What can hang from each mark:
B: M Y
W: Y
P: Y
H: X
A: K
L: W Y
X: Y
Y: H K P X
K: A

Known rows, with every way that one mark hangs from another:
(A K):   9 -28  24  12  -6  -5  33  -7   1  -2  22   9 -10 -27  -6  -7 -16 -28  33 -31  -3  41 -23 -18  -5   1  -1  -1 -35  12  23 -15 -13  15   1  -4 -18  20  -4  -3  15   3 -17 -11  28  -9  26  20  10  -8 -18 -13   4 -12  17 -26 -19  36 -13  20  -9  15  -7  14   6   6 -12  25  -4 -24   1  17  18 -16
(B M (Y K P X)):   2 -18  10  -7 -39   3  -1 -16  14  34   3   9  -1 -13   8  36 -10  10  12 -17 -31 -11   3 -13  18   1   0 -10  12   3  11 -24  14  30  26  19  -1   1  16  -6  -8  -9  27 -14 -16 -23 -12  27   0  19   0 -14 -29 -19   6  -2  14   9  28 -27 -18  16 -46  19   7 -23  21  14  28 -25  12   1  -8  14
(P (Y H (K A) X)):   1   0  18   5  -8  -1   9   9  -7   1 -26  -6  -1  -9  -1  -5 -16 -26  21 -24  18  -4 -17   4   6   3  39  -1  17   0   7 -26 -39   1  13 -10   1  -7 -10  -4   5 -13  -6 -18  -5  -2 -16  -5  16   3   2   7  -7   8   0  -2 -18   6  -8  -8 -22   0 -11 -13  -8  -6  11   8  14  -8 -23  -1   0  24
(B M (Y (H X) (K A) P)):  -4  -5   9 -18 -19   5  -9   3  13  21  -7   1 -16 -14  -2  36  -5 -10  37 -17 -34 -42   9 -23  14   6   5  14   7   5  24  -5   4  14  29  13  10 -10  21  -7  -7 -10  17  -8 -10 -19  -6  14 -15  40  15   5 -36 -22  -4   1  24   1  25  -9 -13   3 -30   6   2 -15  13   3  24 -36   5  12 -26   8
(W (Y H (K A) X)):  17 -20  -6  -2 -20  -7  -4  23   3  31 -29  -3  -8  -1  -1  -1 -18 -21  17 -30   1 -11  -8 -18   8  -1  20   9  12  -9   6   1 -32   9  29   6  -5  20   3 -13   4 -12   1 -20   0  -1 -25 -18   2  -5  -1 -27  -1  -1 -18   2  -2  18  -9   3  -4  17  11  -8  15   4 -10   6   2  -2  -6   1 -19  -7
(W (Y H (K A) P X)):  22 -15  -7  -5 -25 -10 -21  16   4  33 -31  -5 -11   0  -8   9 -10 -12  15 -21  -4 -22 -13 -13  11   2  18   4  27 -14  -6   7 -23  17  26  11  -6  35  -6 -16  -1 -12   6 -15  -9 -10 -39 -26   5   2   5 -16  -1   8 -21   7  -6   9   0  -7 -21  12  13 -13   4   5   4   6   4  -1   3   3 -34   2
(B Y):   8 -34  21  -4 -17  10  25 -11  17 -10  23  13  -7 -30  15   6 -19 -20  14 -44 -12  29 -27  -6 -15   7  -7   9 -22  18  24 -42  14  21  20  12  -3   1   8  -4   4   5  -3  -4   8 -12  16  16   3   1  -8 -16 -20 -24  24 -14  13  19   4  17   1   6 -17  16  27  -1  -5   5  18 -26   5  14  -4 -24
(Y H (K A) P X):  12   9  -1  -1 -26 -10 -26   2 -14  26 -35  -2 -15  -6 -10   4   4 -24  17  -8   3 -34 -11  -5  21   9  26  -9  28 -12 -15   1 -18   9  29  -3  -8  29  -7  -1  -4 -12  12  -5 -15 -15 -38 -15  13  21   4  14  -2  15 -19  10 -22  -7   2 -26 -28  14  -8 -17 -12  -6  31   7   6 -16   4 -10 -26  29
(B M Y):   0 -32  20  -5 -30  13  24 -14  18   7  22  12 -10 -31  19  22 -25  -7  12 -32 -31  27 -10 -17 -10  -6  -6  11 -21  14  34 -31  16  23  15  20  -4 -19  22 -13   3  -1   9 -12   8 -11  20  45  -7  17  -7 -11 -29 -33  23 -17  32  24  12  12  -4  12 -40  29  23 -12  -5   9  30 -36   2  21   3 -21
(W (Y H K P X)):  25 -13  -6   1 -33 -14 -14  10  -7  38 -21   0  -7   2 -15  14 -19  -6  22 -28  -8 -11 -15  -9   4  -3   9  -7  22  -7 -17   2 -11  19  21   9  -7  47  -9 -24  -4 -10   7 -17  -9 -11 -30 -26   4   2  -4 -16   3  13 -21   3 -14  13   3 -15 -18  20  -1  -3   5   7  -2   7   6   7  -3  -3 -25  -1
(L (W (Y H K X))):  20  -5  -7   4 -20  -4 -19  18 -11  35 -24  13   8  -9   9  13 -17 -22  23 -20   7  -4 -16 -21 -19 -22   0 -11 -18  -6   1  -8 -20  -4   7  -3  -1  28  -2 -25  -3  -1   5  -9  11   3  -2  -2  -1  -2 -18 -23  15 -19   1 -19  -9   3  11  -2   8  21  -2  -4  21  11 -22  24   7   5  -4   2   7 -28
(B M (Y H (K A) P X)):  -2  -2   4 -11 -36   3 -14  -7   7  39 -11   6  -5 -10   6  29  -7   1  29 -10 -24 -35   1 -23  23   0  15   0  18  -5  17 -11   5  19  34  13   4  -2  16   1 -12 -14  27  -9 -23 -17 -32  18   1  32   7  -2 -27  -9  -8   4  16   1  29 -28 -18  12 -38   4   3 -26  33  13  23 -24   2   4 -24  25
(W (Y H K X)):  21 -18  -5   2 -27 -10   4  19  -5  36 -22   2  -3   2  -5   3 -29 -16  23 -38  -4   0 -12 -16   2  -7  12  -2   5  -4  -7  -6 -19  11  25   5  -6  33  -4 -21   1  -8   1 -23   0  -2 -13 -20   0  -7 -10 -27   2   5 -17  -5 -12  21  -6  -6   0  24  -2   2  14   6 -19   8   5   7 -13  -2 -10 -11
(L (W (Y K))):  19 -21  -1  -2  -7   1 -10  22  -2  21 -14  10   0 -15   6  20 -12 -25  -1 -29  -3  16 -16 -15 -29 -20 -13  -2 -25   0  11 -12 -15   1  -1   3  -3  12   4 -32  11   8  -3 -10  25   5  14   4  -3  -5 -16 -30   9 -38  12 -19   1  13  -4  22   4   8   9   6  28  16 -35  20  15 -14  11   8  14 -46
(H (X (Y (K A) P))):   4 -25   9   4  -3  -8 -13  25   9  -9  -3 -18 -28 -27  -1  -3  10 -25   3 -22 -20 -10  14   3  11  16   2  20   4  10   0  -6 -32  -6  22   5  -8  13   9 -13  -1   9   0   1  14 -28  30   4 -15  -3  16  -2 -18 -22  -2   2  11  -1 -24   8 -10  -4   4   9  -8  17 -10 -13   5  -9  19  13 -17 -17
(L (Y P X)):  18 -18   2   6 -31  -6   1 -26  -7  -9   9  28  -8 -21  14   1   7  -6  -6  -1   2  21 -25  13 -11  -6   0 -16  -4   6  14 -23   2  18   3  24 -15  34  -8 -24   3   9   0  -4   3 -28  -2  18  11 -30 -11   9 -23 -15   4  -9 -18  -7   4  -3 -12  14  -9   2  19  29   5   5  15  -6  12   2   5 -23
(L (W Y)):  21 -26   4   3 -14   6  -8  14   5   9  -2  14  -3 -27  14   8 -17 -28   6 -26   0  31 -26 -13 -37 -20 -11   1 -32   6  17 -15 -14   0  -4   6  -7  15   2 -34   7   6  -5  -5  28   3  18  14  -3 -13 -16 -18  10 -38  20 -26   9  12   6  28   6  10   7   6  31  19 -37  19  12  -8   5  18  11 -57
(B M (Y H K P X)):   4  -1   8  -8 -43  -1  -8 -12   1  42  -3   8   0  -4   0  34 -16   5  35 -15 -27 -24  -2 -20  16  -5   8 -13  11  -1   4 -17  18  21  30  13   3  10  12  -8 -14 -12  26 -11 -24 -18 -23  18   0  34  -2  -4 -25  -4  -7  -3   8   6  34 -35 -15  22 -50  15   4 -24  24  12  26 -17  -3   1 -15  21

Rows:
 15 -12   7   2 -31  -8  -9  -9  -8  22 -18   4 -10 -13  -5  15  -1  -9  -2 -18  -7   0  -9   6  17   4  10 -20  27  -1 -21 -12  -4  23  22   7 -12  33  -8  -8   0  -3  17 -12  -8 -22 -15  -6  11   4  -6  -5  -4   5  -3   6 -25   6  -2 -26 -28  16 -17   4  -6  -2  16   9  13 -17  20 -13  -7  18 -> (Y K P X)
 13  21 -14  -2 -17  -5 -41   3 -23  18 -25  29   5  -4  12  15  25 -19  13  20  20 -31 -18  -9 -12 -22   3 -25 -11 -10  16  -9 -11  -9   0   4   2  28  -4 -21  -2  10   8   8  -2 -11 -22   6   8  -8  -9   7 -13 -27  -8  -8 -25 -30  17 -15  -3   7   1 -21  18  25  13  21  11  -8  11  -6   7 -14 -> (L W (Y H (K A) P X))
 26 -14   0   3 -17   0 -16  19  -5  16  -5  12  -3 -20   8   7 -22 -31  21 -26   2  18 -29 -18 -38 -24  -7   0 -33   3  10  -9 -11  -6  -2  -1  -4  19  -1 -35   2   5  -6  -1  22   6  10   7  -4   0 -18  -9  15 -24  12 -27   4   7   8  24   6  13   3   2  27  20 -32  18  11  -3  -5  19   6 -52 -> (L (W (Y H)))
 -2 -19  24   1   9   6  19  12   4 -17 -12  -8  -9 -14  -2   4 -11 -28 -10 -30  10  20 -16  11  -8   7  21   9   8   4  19 -30 -34   6   2  -6   1 -27   0 -13  21  -2 -10 -21  10  -1   4   1  15  -2   4  -1 -14 -17  21  -5  -8  17 -29  21 -26 -16   1  -2  -2  -1  -6   7  21 -37   1   6  12   1 -> (P (Y (K A)))
  0 -18  19   8  -2   6  16   4   5  -7 -20  -3  -2 -13   5  -5 -10 -21  -6 -24  14  12 -16  10   8   8  33   3  17   0  14 -33 -40   9  11   0  -3 -16  -5  -2  11  -8  -4 -21   3  -8  -7   6  16 -12   5  -6 -11  -7  13  -3 -12   9 -18  -3 -25  -6  -7  -7  -7  -5   7  12  17 -17  -7   0   7  18 -> (P (Y (K A) X))
  4   0   4   7 -17 -17 -32  44 -15  15  -9 -21 -21  -5 -11  -8   5 -25   2 -14 -14  -4  -3  -4   3   9   3  10   5  -7 -17  -9 -23 -12  22 -13 -10  12   7 -17  -2   5   1   5  -3 -14  -8 -15  10  11   5   9  -4   4 -14  10   0   6 -32   7 -18  -5   3   5  -3   2  16  -8   9 -12  13  12 -16  -6 -> (X (Y H (K A) P))
 18 -18  -2 -12  -8  -9 -17  26   7  18 -24 -11 -22  -7 -15  14  -6 -23  22 -27 -14 -27  -4 -12   3   5   7  23  19  -2   3  16 -24   9  22  10   1  29  -1 -21   4  -7   0 -14   5 -11 -16 -29 -11   5  14 -12 -11  -9 -19   5   4   7  -5  11 -13   2  21 -11   0  15 -20  -5   7 -11   6   8 -36 -16 -> (W (Y (H X) (K A) P))
  6 -13  28   5  -5   1  23  -2  -5 -28   2  -2 -12 -27  -7  -6 -27 -32  38 -37   9  14 -27  11 -17   0  23   8  -5  22  10 -23 -23  -1   1  -8   4   2 -15 -23   4  -5 -17 -12  13  -8  22   4  -3   2   2  24 -10  -3  12 -19  -6   3  -1  12 -13   0 -17   2  -9   9 -21  -2  18  -2 -33  21   4 -11 -> (P (Y (H X)))
 -2  -4  22  -3  10   1  13  16  -4 -16 -22 -11 -12 -15 -13   0 -15 -35  27 -32   9 -12 -10   7  -2   4  28  13   7   9  14 -17 -40  -5   9 -13   9 -15  -6 -12  11  -7 -12 -16   8  -4   7  -8   1  11  12  11 -17  -8   4  -8 -11   2 -14  10 -17 -10  -4 -10 -12   3  -9   0  16 -19 -21   8  -1   6 -> (P (Y (H X) (K A)))
 -3 -20   8   9  -5  -8  -9  42   0   5  -3 -19 -17 -14   3 -15   2 -26 -21 -24 -13  23   6  -4  -2   8   0  18  -9  -2   0 -23 -34 -11  22  -9 -14  -7  19 -10  10  10  -4  -3  14  -9  21   4   6  -8   0 -15  -8 -18   2   4   7  20 -49  21  -6  -6   5  14  10   5  -1  -5   9 -22  18  11   1 -19 -> (X (Y (K A)))
  2 -26  11   8  -2  -9   6  26   1  -6   2 -15 -21 -26   1  -7  -6 -25  11 -35 -19   6  14   2   3   8  -6  17 -14  18   0 -15 -29 -11  21  -1  -6  11  10 -17   1  10  -1  -5  21 -22  52   6 -17  -9   4 -13 -13 -23   2  -6   3  10 -28  11   5   7  -8  19   0  16 -24 -11   8  -6   4  10   3 -25 -> (H (X (Y K)))
 11  20  -8 -10   1  -6 -36  10 -23   4 -20  22  -7 -11   4  19  25 -29  23  13  10 -39 -13  -7 -19 -21  -6  -8 -21   0  26   0 -12 -15  -3   5   9  19   0 -27   3  17   1   8  11 -14   2   3  -7  -2   0  13 -22 -44  -5 -10 -17 -32  12   2   3   0   9 -17  15  35  -9  12  15 -17  13   1   6 -30 -> (L W (Y (H X) (K A) P))
  3  -2  23   1   4  -3  20  11 -11 -12 -13  -6  -9 -13 -16   5 -24 -29  37 -37   6  -1 -15   9  -6   0  20   2   1  15   2 -20 -27  -2   5 -13  10  -1 -11 -20   7  -6 -12 -19   7  -6  19  -9  -2  10   2   8 -12  -2   4 -12 -18   6 -12   3 -13  -1 -15   0 -12   4 -19   3  19  -7 -26   7   8   3 -> (P (Y (H X) K))
 10   5   4   6 -27  -9   4   2 -27  28 -23   2  -6  -4  -8  -3 -22 -27  27 -28   5  -9  -9  -9  10  -2  18 -16   2  -1 -16 -12 -15   2  28 -11  -8  28  -4  -4  -3  -5   6 -16  -5  -3  -4 -11   6  16 -17  -2   3  14 -15  -7 -30   9  -4 -24  -4  29 -26   2   3  -4   8   8   9  -6 -15 -15   3  19 -> (Y H K X)
 13   4 -11   0 -11  -1 -35  -1 -10  12 -20  31   6 -13  22  17  30 -15  -7  21  15 -15 -13  -3  -9 -21  -2 -23 -10  -8  23 -17 -15  -1  -3  17  -2  18   1 -19   4  14  11   3   5 -16 -13  17   9 -24  -6  -4 -16 -44   6  -7 -19 -27  10  -7  -8   2   4 -13  22  26   9  23  15 -19  28  -8  14 -20 -> (L W (Y (K A) P X))
  8 -16  11  11 -18 -17 -20  32  -8  11   9 -14 -17 -11 -10   1   1 -12 -15 -23 -21  22  -1   5  -4   7 -10   1   3   2 -22 -20 -10  -1  14  -5 -15  18   7 -23   2  12   3   1   4 -19  14  -3  11   0  -2  -8  -5  -6   0   5  -3  16 -35   8 -18  -2  -5  19   1   5   2  -5  14 -12  21   9  -1 -17 -> (X (Y K P))
 12 -19   9  -4 -27   3   3 -14  13  19   5  10   3 -16   6  22  -5  -4  16 -29 -15  -8 -14  -6  11  11   0 -14  14   7   0 -34  16  28  29  16  -1  17   2   2  -8  -2  16  -6 -14 -28 -17   1  10   6   0 -24 -20  -8   9   4  -6   7  17 -21 -13   7 -23   8  10 -10  19  12  14 -16  15  -6 -17  10 -> (B (Y K P X))
 22  -4 -11  -2 -19  -1 -37  19  -4  33 -29  10  -1  -8   7  16  -1 -21  15  -8   5 -18 -18 -20 -10 -13   5  -7   0 -12   3   4 -21   0  10   4  -3  28  -3 -23  -3  -4   7  -3   2  -3 -25  -5   1   2  -4 -14   9 -18  -3  -8  -5  -5  15  -4  -5   9   9 -13  13  11  -5  19   5  -2   9   3 -10 -20 -> (L (W (Y H (K A) P X)))
 19 -20   1  -7 -11 -10   7  24  -3  19 -17  -6 -16  -4 -15  10 -28 -25  33 -46 -13  -8  -4 -13  -6  -5   1  14  -2   6   3   4 -21   3  20   6   3  28   1 -27   6  -2  -6 -21  14  -4  13 -22 -16   3  -2 -27  -3 -10 -15  -8  -2  19 -11  12   6  16   6   4  11  16 -40  -3   8  -3 -10   6 -14 -25 -> (W (Y (H X) K))
 10 -30  17  10 -13  -9  -6  11   7 -18  14 -10 -29 -39   3  -7  -2 -21  11 -27 -19  13   0   7  -4  11  -3  16  -5  21  -4 -11 -21  -4  16   5 -12  24   1 -22  -7  10  -2   5  17 -32  42  12 -14  -9  10   8 -13 -16   5  -9  11   2 -14  10  -8   4  -7  17  -4  22 -18 -13   8   3  10  24 -12 -31 -> (H (X (Y P)))
 12 -13   4   2 -20  -4 -17  -4   3  17 -28  -1 -14 -16   3   7  13 -17 -14  -8  -1 -16  -4   0  22  14  20  -8  31  -9  -5  -5 -23  20  25   9 -13  20  -2   1   3  -6  15 -10  -6 -20 -26  -6  13   2   8  -4  -7  -2  -3  12 -14   0  -6 -18 -32   6  -2  -9  -9  -3  26   6   9 -27  24 -11 -19  21 -> (Y (K A) P X)
  9   5   6 -12  -4  -8 -21  14 -10   6 -28 -11 -29 -14 -19  11   6 -36  26 -16  -9 -45  -1  -5  10  12  13  11  18   2  -5  13 -18   2  23  -4   1  21  -1  -8   2  -4   3  -2   1 -15  -8 -21  -9  28  14  16 -13  -4 -15   7 -12 -10  -3  -3 -20   0   3 -12 -13   5   4  -6  10 -28  10   0 -28  11 -> (Y (H X) (K A) P)
  8   1   8  10 -23 -21 -25  36 -20  19   1 -17 -15  -2 -16  -4  -6 -18   8 -22 -17   7  -5  -1  -5   3  -2   0   1  -3 -28 -15  -8 -10  16 -13 -10  25   2 -25  -3   8   0   4  -4 -15   6 -15   9  13  -4   6   1   7 -15   4  -9   8 -28   0 -16   4 -12  14  -3   4   8  -8  11  -2   6   9  -6 -11 -> (X (Y H K P))
 19  -4  14  -2 -23  -8  -9  -9 -10  -7   0   0 -29 -32 -14   5 -12 -31  43 -24 -10 -13 -21   3  -7   4   6   2   2  16  -9   5   2   5  14   0  -7  40 -11 -21  -7  -1  -3   1   6 -20  10  -5  -9  22   4  31  -4   4  -4  -8  -7  -7  15   0 -19  15 -14   2  -8  16  -9  -9  13  -6  -5  15 -23 -12 -> (Y (H X) P)
 21 -31   0  -9  -9  -5 -11  23  16  18 -18  -8 -17  -8  -8  18  -3 -13 -16 -27 -16   5 -11  -6  -3   7   0  16  19  -7   5   3 -19  23  12  16  -6  17   4 -22  15  -2   0 -15   9  -8 -18 -19   3  -6   7 -27  -7 -17  -2   6   7  22 -18  21 -24  -6  25  -1  12   9 -14   2  10 -28  25   4 -22 -20 -> (W (Y (K A) P))
 -6  -8   6  -8 -30   7   3  -1   7  34 -13   6   0  -9  13  19 -16 -10  32 -17 -19 -24   6 -29  20   0  17   6   0  -4  25 -21  -5  13  35  11   4 -17  23   6  -6 -14  19 -16 -13  -9 -14  24  -3  27   1  -9 -27 -17  -2  -4  19   8  19 -21  -2  18 -39   9  13 -25  21  13  20 -27  -8   4 -12  17 -> (B M (Y H (K A) X))
  1  -1   5  12 -18 -15  -6  42 -21  18   1 -16 -14  -2 -13 -12 -16 -26   9 -31 -11  21  -1  -4  -7  -2  -2   6 -15   1 -16 -23 -16 -17  18 -17  -9  12   9 -21   1   8  -4  -2   5  -7  22  -7   5   8 -12  -4   1   2 -11  -2  -7  17 -37   8  -1   9 -13  18   8   3  -5  -6  10  -3  -3   8   7 -16 -> (X (Y H K))
 -2 -20  12 -15 -22   9  -4   0  19  23  -1   3 -12 -15   6  38   0  -3  -2 -17 -35 -11   2 -16   8   4  -2   8   8   1  28 -17   9  28  23  20   2 -22  25  -5   5  -5  19  -9  -8 -14 -10  24   0  26   9 -10 -37 -33  12   3  27  13   9   0 -21  -3 -25  15  10 -19  19  10  30 -52  24   9 -14   4 -> (B M (Y (K A) P))
